Each row comes from the steps of one walk. Every step used is in the known rows, and no mark comes twice. Write the walk behind each row, first mark first.
In the rows, zero is written as 128.
Known rows
gamo -> faked: [127 103 124 132  97  92 141 142 126 121 120  17 129 135 171 162 130 130
 134 119 109 110 139 122 130 112 142 145 142 142 107 117  59 123 129 134
 130 148]
nofi -> mepog: [135 121 115 116  85 121 124 150 121 120 126 120 122 138 169 140 112 118
 119 122 126 130  93 125 127 108 145 141 146 126 135 166 110 136 127 134
 137 130]
mepog -> bidim -> peramub -> gamo: [131 142 151 123 165 156 127  89 136 114 119 209 148 126 167 137 114 132
 132 118 140 155 125 120 124 181 111 140 123 116 133 139 192 130 112 117
 129 132]
gaku -> ditut -> sosim -> mepog -> gamo -> sano -> bidim: [125  79 135 135 129  36 116 171 129 151 128  95 101 112  97 101 155 129
 123 123 156 116 129 143 122  99 129 104 121 121 116  96  82  94 135 124
 132 129]
sano -> bidim -> peramub -> gamo: [136 127 131 126  96 148 115 208 109 121 133 194 131 135 169 107 115 134
  97 124 145 154 110 122 126 128 141 121 136 114 143 151 161  84 123 116
 128 125]
faked -> gamo -> peramub: [128 127 110 127 100 129 129 151 152 132 113  50 109 128 160 123 128 133
 138 120 104 110  97 132 115 118 111 149 131 138 103 163 103 120 123 125
 132 123]
gamo -> kaver -> bidim: [118 157 108 140 132 126 119  91 156 132 120  79 133 136 140 130 104 116
 135 124 132 137 159 103 125 124 114 149 139 135 112 118  86 133 123 134
 124 134]
faked -> bidim -> sano: [130 132 124 113 101 148 130 156 148 111 154 123 140 141 135 114 129 137
 134 134 104 119 108 127 121 128 146 113 130 139 120 185 119 125 124 123
 141 121]
gaku -> mepog -> bidim -> kaver -> gamo: [131 123 144 138 170 151 137  52 145 144 131 170 134 113 124 127 115 127
 166 131 125 154 163 127 118 165 113 130 117 126 140 103 165 144 147 134
 130 133]
sano -> bidim -> mepog -> gaku -> ditut: [126  92 131 131 158 118 100 193 114 127 141 148 135 132 106  94 137 135
 116 133 134 132  89 130 134 158 117 120 111 132 144 102 116 122 135 140
 140 120]
gaku -> ditut -> sosim -> mepog -> gamo: [122  93 133 124 141  79 118 137 127 144 113 103 115 113  96 120 147 121
 140 121 152 110 144 132 121  96 132 119 126 119 110 109 102 118 139 125
 132 130]
nofi -> mepog -> gaku -> ditut -> sosim: [130  98 128 126 153  90 100 186 135 115 125 130 120 133 114 129 137 130
 126 120 150 116  91 125 129 112 116 114 133 119 147 114  91 122 136 134
 133 127]
sosim -> ditut -> gaku -> mepog -> gamo -> faked: [136 143 124 129 134 111 160  94 115 156 130  82 130 123 112 145 166 137
 137 140 110 127 160 120 140 117 133 117 130 129 123  85 148 103 142 125
 106 118]
faked -> gamo -> kaver -> bidim: [120 169  94 140 127 147 111  91 176 139 106  71 124 139 111 113 111 126
 126 127 123 126 133 106 124 120  98 148 139 125 110 146 115 131 132 131
 116 118]
bidim -> peramub -> gamo: [136 131 141 126 117 178 131 128 118 110 124 188 152 128 168 135 105 133
 125 121 124 146 125 114 129 129 129 124 137 115 125 160 163 111 120 118
 129 129]
bidim -> kaver -> gamo: [136 143 132 141 115 167 134  95 129 122 121 162 136 120 135 139  93 122
 159 122 112 135 169 120 125 125 143 141 140 130 125 147 108 147 150 136
 126 145]
ditut -> sosim -> mepog -> bidim -> peramub: [127 138 140 119 144 145 133  78 128 112 102 155 124 121 116 147 137 114
 114 117 161 130 118 146 119 134 123 132 123 129 134 134 168 145 114 117
 129 151]
ditut -> sosim -> mepog: [127 124 124 119  94 132 120 139 119 123 102 119 110 126 112 148 136 109
 110 125 146 115 123 146 124  76 150 135 136 129 125 135 125 149 132 129
 128 141]
bidim -> sano: [133 110 136 115  99 154 125 105 143 111 139 144 161 124 126 137 123 131
 160 120 103 127 109 116 121 130 140 107 129 142 113 146  98 134 134 128
 138 137]
mepog -> gamo -> sano: [127 105 134 132 133  94 121  32 140 141 143  66 132 111 167 132 138 137
 155 118 112 129 125 123 120 170 130 121 118 138 102 120  88 144 111 133
 135 130]
mepog -> sosim: [118 112 125 121 134 129 108 107 133 127 131 142 118 123 131 144 122 123
 147 126 134 127 156 129 118 132 127 134 124 130 129 131 129 166 117 132
 136 120]
faked -> bidim: [126 136 113 118 100 127 125 172 137 124 140  98 115 145 167 120 128 129
 114 137 116 123 135 132 121 120 153 143 132 133 115 189 125 138 115 130
 139 115]
kaver -> bidim -> mepog -> gaku: [117 137 123 137 169 188 107  31 133 107 120 164 151 133 101 139 123 126
 126 123 135 127 124 114 137 182 103 143 114 139 147  97 139 189 118 143
 124 137]
peramub -> bidim -> sano: [125 142 126 110  87 161 124 175 116 119 133 172 150 134 119 118 108 126
 139 119 110 133 103 114 132 127 146 120 131 124 131 135 108 135 127 127
 131 129]
bidim -> kaver: [133 147 131 129 131 165 138 108 123 115 127 123 141 124 150 146 101 119
 143 125 106 129 138 132 126 119 145 139 125 134 114 175 105 146 142 136
 137 133]
sano -> bidim -> kaver: [134 140 123 127 112 133 120 200 111 125 133 141 121 132 148 119 111 121
 117 127 125 139 126 139 123 118 155 138 126 131 133 165 113 114 141 132
 134 130]
gaku -> mepog -> sosim -> ditut: [124 119 118 120 158 146 124  83 116 145 130 171 128 121  92 131 136 125
 141 145 125 130 162 133 125 106 116 119 114 124 143 121 175 126 139 131
 126 104]
mepog -> sosim -> ditut: [123 150 117 119 149 140 113  92 111 128 116 180 127 127 106 147 126 124
 139 134 129 124 167 133 125 113 124 140 122 129 135 147 155 148 126 129
 123 115]
peramub -> bidim -> mepog: [120 145 120 121 109 176 131 168 100 116 121 186 136 138 129 119  97 116
 108 130 113 132  96 129 145 143 133 150 125 126 131 143 119 169 120 138
 132 126]
ditut -> gaku -> mepog -> bidim -> kaver -> gamo: [136 139 146 140 142 141 151  81 159 150 139 180 119 110 114 133 125 128
 160 136 128 160 179 120 128 151 124 113 129 121 141  85 177 152 144 130
 115 126]
gamo -> faked -> bidim -> mepog -> gaku -> ditut -> sosim: [121  99 130 144 181  98 143 204 141 102 133  48 124 146 106 130 151 143
 112 140 128  82 115 140 142 130 101 122 125 139 121 109  69 119 129 132
 129 133]
sosim -> ditut -> gaku -> mepog -> gamo -> peramub -> bidim: [131 171 121 119 128 125 158 156  98 162 132 144 114 123 114 112 147 129
 133 137 116 137 142 125 137 124 128 128 122 122 134  94 167 102 122 117
 108 105]
sosim -> ditut -> gaku -> mepog -> gamo: [136 152 122 119 136 137 143  82 118 162 133 149 132 117 106 129 159 130
 138 143 116 142 156 120 134 120 138 115 123 125 129 111 182 121 137 126
 112 104]
gaku -> mepog -> gamo -> faked -> bidim: [125  99 123 127 149  96 148 109 134 151 154  14 120 132 155 117 164 142
 136 138 115 116 133 126 123 147 130 124 122 131 119 103 122  97 126 127
 132 117]
ditut -> sosim -> mepog -> gamo: [126 126 129 117 124 128 117  97 117 135 109 109 110 121 114 139 151 115
 122 120 150 114 121 142 120 114 146 134 126 128 123 116 136 151 125 126
 127 137]
nofi -> mepog -> gamo -> sano: [134 115 126 127 116  88 126  64 129 133 145  90 124 122 172 131 128 133
 134 117 123 127  83 127 127 153 126 123 132 128 126 140  90 126 113 132
 134 130]

Which walk is each row?
[123  88 139 129 176 100  92 170 146 122 120 116 127 125 101 129 150 133
 146 121 145 118 131 122 123 124 118 114 120 129 127  94  83 139 136 135
 133 125]
mepog -> gaku -> ditut -> sosim
[136 139 123 138  98 139 118 187 115 132 130 168 115 128 139 115 104 125
 130 124 131 145 153 129 120 122 154 137 138 129 144 135 115 119 148 131
 126 138]
sano -> bidim -> kaver -> gamo
[127 110 154 128 163 109 129 152 132 125 103 195 128 117 100 124 126 125
 125 122 164 128 139 136 126 108 106 119 127 103 128 117 161 100 134 112
 126 134]
gaku -> ditut -> sosim -> mepog -> bidim -> peramub -> gamo
[130 134 129 143 122 116 139 126 124 127 144 180 116 121  91 122 133 133
 102 149 125 130 131 148 145 128 110 104 117 135 141 120 140 133 119 131
 115 115]
gamo -> sano -> bidim -> mepog -> sosim -> ditut -> gaku
[122 117 128 130 179 139 122 153 134 115 150 115 136 139 111  95 137 139
 121 145 116 112 100 131 137 158 113 126 113 133 129 145 132 139 123 137
 144 109]
faked -> bidim -> mepog -> gaku -> ditut
[124 101 136 119 159 122 125  78 147 146 132 133 130 121 142 128 138 125
 149 131 125 150 131 129 115 162 119 132 111 128 130 108 162 144 127 133
 139 120]
gaku -> mepog -> bidim
[134 140 133 135 113 150 143 139 140 111 151 131 135 137 175 113 113 145
 102 137 116 133 124 127 132 129 127 113 133 120 121 187 156  99 107 115
 131 116]
faked -> bidim -> peramub -> gamo -> sano
[118 128 119 136 136 177 127  50 140 107 112 182 145 131 116 146 105 118
 122 124 129 130 138 119 136 157 112 147 126 138 126 133 117 187 121 140
 124 142]
kaver -> bidim -> mepog
[124  88 129 126 118  85 122 179 131 134 107 114 113 119  95 130 133 116
 131 125 147 110 144 138 124  63 137 120 134 119 110 128  90 121 145 128
 134 133]
gaku -> ditut -> sosim -> mepog
[128 140 128 118 106 107 150  71 107 137 147   9 137 132 122 118 160 139
 131 125 114  95  98 130 127 131 144 124 132 135 121 113 134  95 129 118
 130 141]
sosim -> mepog -> gamo -> faked -> bidim -> sano
[130 177 141 127 146 148 136  59 113 137 120 119 142 124 135 113 112 121
 120 126 138 146 107 125 128 141 109 142 130 113 135 124 211  99 120 114
 130 131]
sosim -> mepog -> bidim -> peramub -> gamo -> kaver
[124 124 114 130 100  89 147 185 134 119 136   4 116 149 176 144 138 137
 116 132 109 103 138 130 129 112 145 149 143 140 108 151  80 112 122 130
 132 133]
gamo -> faked -> bidim
[130 125 142 127 188 147 140  65 140 136 135 140 140 117 131 129 121 123
 153 133 120 147 136 137 120 162 117 128 105 126 131 128 162 138 141 133
 137 124]
gaku -> mepog -> bidim -> kaver
[125 130 130 120 131 143 100 114 112 125 111  98 115 128  93 138 153 117
 113 123 150 111 108 142 126 100 141 130 125 131 144  98 135 150 130 132
 129 139]
ditut -> sosim -> mepog -> gaku
[128 113 125 123 137 135 114 150 109 131 142 156 127 130 140 101 136 128
 113 130 134 139  82 133 127 180 130 135 118 138 135 126 134 138 120 134
 135 124]
sano -> bidim -> mepog -> gamo
[133 106 136 138  84  98 107 192 127 140 136 160 119 129 164 118 116 137
 106 134 121 143 125 132 132 109 139 124 132 114 132 127 122  95 130 129
 125 116]
peramub -> gamo -> sano -> bidim
[130 118 139 123 130 118 140 107 159 153 140 138 117 118 134 136 148 127
 141 136 129 157 152 125 125 150 130 116 121 123 132  89 173 155 125 130
 124 116]
ditut -> gaku -> mepog -> bidim
[127 116 130 129 112  85 113 123 116 144 124  95  97 119 112 120 157 123
 103 124 156 119 110 150 121 116 142 115 123 131 129 105 117 123 121 124
 125 137]
ditut -> sosim -> mepog -> gamo -> sano -> bidim
[124  93 130 157 160 101 136 182 148 110 125  92 121 138  91 127 139 146
 130 136 136  93 151 124 139 132 101 128 141 135 135  75  74 123 138 133
 119 146]
kaver -> gamo -> faked -> bidim -> mepog -> gaku -> ditut -> sosim
[123 125 123 126 108 160 118  60 155 111 125 175 158 130 107 147 116 127
 150 112 126 131 143 104 123 139 128 121 130 137 127 125 101 153 131 129
 123 146]
kaver -> bidim -> sano
[134 166 111 118 108 125 134 137 116 129 127 193 110 132 108 148 126 121
 117 136 139 128 134 131 138  93 127 128 141 117 157 147 164 140 126 124
 113 111]
nofi -> mepog -> sosim -> ditut -> gaku
[128 130 142 114 134 136 125  91 137 116 109 162 131 121  85 145 142 116
 131 119 147 119 107 147 119 124 127 120 122 134 133 119 145 152 131 121
 129 149]
ditut -> sosim -> mepog -> bidim -> sano
[134 119 121 123 114  83 138 118 115 130 131  41 124 135 177 148 137 133
 129 113 126 113  90 121 128 142 131 142 145 129 130 120  81 114 124 130
 128 141]
nofi -> mepog -> gamo -> faked
[132 153 133 140 122 132 151 204 118 118 131  90 128 148 162 146 111 138
 110 139 104 108 146 134 140  95 138 149 141 116 121 158 120  88 144 124
 119 122]
peramub -> gamo -> faked -> bidim -> kaver
[134 120 123 122  94 135 120 175 114 117 136 141 131 134 165 112 125 129
 108 119 141 150 108 125 117 143 146 120 133 133 136 160 131 102 114 120
 138 135]
sano -> bidim -> peramub
[129 152 138 117 131 144 138  23 110 127 117 114 139 119 140 127 128 119
 124 114 141 140 106 134 121 155 130 142 122 129 135 141 193 136 114 119
 139 146]
sosim -> mepog -> bidim -> peramub
[133 102 139 143 104 129 121 172 121 127 138 190 129 131 145 115 109 136
  99 141 116 135  99 139 141 124 121 121 125 119 132 131 125 111 130 133
 127 117]
peramub -> gamo -> sano -> bidim -> mepog
[127 162 120 121 126 137 128 118 124 133 125 184 117 123  93 151 135 124
 135 139 130 130 186 128 133 102 131 127 129 125 137 128 171 157 122 125
 113 110]
mepog -> sosim -> ditut -> gaku
[136 101 132 150  69 112 126 112 137 125 137 144 124 118 151 109 111 142
 131 119 131 150 146 118 121 142 128 104 143 136 136 113 101 104 118 125
 128 149]
kaver -> gamo -> sano -> bidim -> peramub
[136 149 126 134 111 139 119 219 117 128 137 159 134 139 161  94 108 131
 101 130 139 154 106 114 127 123 126 120 140 115 136 142 148  60 123 115
 128 119]
sano -> bidim -> peramub -> gamo -> kaver
[117 127 130 126 162 152 112 174 100 122 129 165 142 133  97 100 112 130
 123 130 121 126  92 118 146 155 114 132 114 119 143  98 117 156 128 140
 135 115]
peramub -> bidim -> mepog -> gaku -> ditut
[122 135 137 131 163  91 147 201 102 138 114 105 109 115  95 107 123 117
 142 117 145 103 127 144 129  96 119 131 118 116 113 110  87  99 137 117
 127 134]
gaku -> ditut -> sosim -> mepog -> gamo -> peramub -> bidim -> kaver
[122 150 118 138 130 145 126  73 166 120 132 108 160 132 108 126 105 124
 155 121 123 133 138  97 125 130 107 119 136 140 114 119  87 119 131 128
 125 137]
gamo -> kaver -> bidim -> sano
[137 170 119 119  96 138 138 131 118 134 115 162 130 128 119 151 135 123
 123 138 112 135 162 123 138  92 151 132 139 131 122 151 149 138 133 129
 113 118]
sosim -> ditut -> gaku
[125 159 118 138 143 127 171 153 121 113 137  98 118 142 103 148 140 138
 101 153 113  96 152 142 152 117 113 133 133 138 130 138 142 135 122 126
 110 120]
gamo -> faked -> bidim -> mepog -> sosim -> ditut -> gaku
